Known rows, with every way that one mark hangs from another:
{J_273 {J_960 J_406}}: [-20 27 43 22 -9 -8 -41 -40 -22 44 28 36 -25 16 29 0 -46 -39]
{J_273 {J_960 {J_406 J_771}}}: [-28 19 45 0 -28 -4 -46 -29 -4 38 36 32 -12 41 26 -23 -37 -36]
{J_44 J_771}: [11 14 -10 11 31 -11 -9 15 -18 0 33 43 1 45 -16 11 -15 -14]
{J_771 {J_957 J_273}}: [-5 18 -3 5 28 16 7 -6 0 -1 -1 15 -20 0 6 19 -5 18]
{J_627 J_960}: [-13 -38 18 38 22 43 -3 -14 -60 32 -44 -13 -25 25 15 33 -54 13]
{J_960 {J_406 J_771}}: [-43 0 45 -7 -36 -19 -17 -7 6 15 42 43 44 42 36 8 -30 -36]
{J_957 J_273 {J_406 J_771}}: [-39 3 -8 -6 27 -5 7 12 46 -50 -4 -13 32 52 -46 -51 -2 -24]
{J_273 {J_960 {J_406 {J_771 J_957}}}}: [-22 20 42 -11 -31 1 -47 -26 -5 38 36 27 -17 24 51 -23 -12 -26]
{J_627 {J_957 J_273} {J_960 J_406}}: [-5 -32 9 20 -55 -18 27 -22 -18 -3 -38 -22 3 -60 24 69 -40 66]
{J_856 {J_627 {J_957 J_273 J_406} J_960}}: [23 -40 -35 23 5 29 50 42 -24 -16 -67 -67 0 -63 -22 20 8 32]
{J_856 {J_627 J_960} {J_957 J_273 {J_406 J_771}}}: [40 -33 -47 -2 -2 18 43 26 7 -12 -54 -59 15 -29 -77 -8 29 4]
{J_44 {J_771 J_957}}: [22 16 -15 -6 24 -1 -11 17 -18 1 35 36 -7 20 19 11 23 2]
{J_856 {J_957 {J_273 {J_960 {J_406 J_771}}}}}: [15 21 8 -18 -27 -23 -10 -36 30 26 25 20 -13 0 -49 3 -27 -9]
{J_627 {J_957 J_273 {J_406 J_771}}}: [-21 -16 -4 -36 -4 2 16 31 44 -32 -1 -37 23 -15 -16 -22 3 12]
{J_406 {J_771 J_957}}: [-25 -10 23 -36 5 42 -17 22 4 21 23 9 4 49 36 -19 4 -8]
{J_627 J_957 {J_960 J_406}}: [-9 -45 28 10 -51 3 9 -12 -42 27 -27 -24 6 -56 62 64 -36 40]
{J_44 J_406 {J_771 J_957}}: [41 15 -9 18 9 -52 -14 -19 -23 6 25 62 37 25 32 13 72 -39]
{J_273 J_960}: [-11 17 30 17 30 33 -40 -22 -28 49 10 14 -54 33 2 -16 -50 -31]
{J_44 J_406 {J_771 {J_957 {J_273 J_960}}}}: [48 35 -23 28 2 -68 -14 -40 -5 -9 20 58 8 23 -1 0 69 -20]
{J_960 J_406}: [-32 11 42 22 -10 -23 -13 -21 -17 23 31 48 29 8 38 35 -42 -38]

Rows:
[23 35 -33 2 28 -22 -10 4 8 -37 21 14 -15 12 -14 -32 45 0] | {J_44 {J_771 {J_957 {J_273 J_960} J_406}}}
[-23 31 16 16 -21 -27 -16 -36 20 -3 17 31 -18 35 -27 -9 -44 -1] | {J_957 {J_273 {J_960 {J_406 J_771}}}}
[-34 4 41 -19 -39 -12 -19 -4 4 15 41 39 39 22 63 8 0 -22] | {J_960 {J_406 {J_771 J_957}}}
[-3 34 12 11 -4 -4 -13 -31 1 8 12 24 -33 -14 23 8 -4 10] | {J_771 {J_957 {J_273 {J_960 J_406}}}}
[-6 27 -6 1 37 14 -13 -12 10 -18 -7 -15 -28 -10 8 -39 25 -10] | {J_771 {J_957 {J_273 J_960} J_406}}
[49 -26 -49 20 16 15 45 15 -11 -6 -63 -54 5 -56 -74 12 22 1] | {J_856 {J_627 J_960} {J_957 J_273 J_406}}
[-14 -41 10 -1 -73 -17 26 -12 -1 -8 -29 -26 14 -33 21 47 -31 68] | {J_627 {J_957 J_273} {J_960 {J_406 J_771}}}
[-13 -7 -6 -13 15 -1 21 20 24 -26 -8 -33 12 -42 -15 -1 -6 8] | {J_627 {J_957 J_273 J_406}}
[43 25 -27 25 5 -70 1 -27 -3 -21 17 62 33 24 0 16 69 -19] | {J_44 J_406 {J_771 {J_957 J_273}}}
[-17 -64 10 -23 -15 40 5 27 -17 0 -43 -73 11 -21 35 -9 1 25] | {J_627 {J_957 {J_406 J_771}} J_960}
[19 27 -36 -1 33 -25 3 15 11 -47 20 19 8 12 -12 -16 46 3] | {J_44 {J_771 {J_957 J_273 J_406}}}
[-21 0 6 -28 1 24 -1 12 24 -4 14 10 0 46 6 -17 0 13] | {J_406 {J_771 {J_957 J_273}}}
[14 -47 -34 4 -10 32 46 51 -10 -20 -63 -69 8 -42 -23 4 16 35] | {J_856 {J_627 {J_957 J_273 {J_406 J_771}} J_960}}
[-6 2 -2 -12 11 2 2 5 23 -15 -9 -38 -19 -42 -16 -22 -8 6] | {J_627 {J_957 {J_273 J_960} J_406}}
[16 17 -18 -9 36 -7 -10 23 -9 -23 29 18 11 13 20 -19 49 -19] | {J_44 {J_771 {J_957 J_406}}}
[-16 -5 0 -34 -8 4 -2 17 40 -20 1 -41 -6 -15 -18 -44 3 8] | {J_627 {J_957 {J_273 J_960} {J_406 J_771}}}
[1 28 1 7 22 20 -12 -19 -3 11 2 11 -51 -1 6 -2 -6 17] | {J_771 {J_957 {J_273 J_960}}}
[52 6 -37 8 16 10 40 19 5 20 -14 -1 -6 -41 -86 35 -7 -5] | {J_856 J_627 {J_957 J_273}}
[-18 9 9 -26 -3 27 -16 2 20 5 15 7 -23 45 4 -32 -1 10] | {J_406 {J_771 {J_957 {J_273 J_960}}}}
[33 -6 -41 -20 11 5 37 39 37 -13 -13 -30 29 -23 -86 -23 35 -27] | {J_856 J_627 {J_957 J_273 {J_406 J_771}}}
[-8 -57 8 0 4 37 10 16 -35 6 -50 -69 0 -47 37 12 -9 23] | {J_627 {J_957 J_406} J_960}
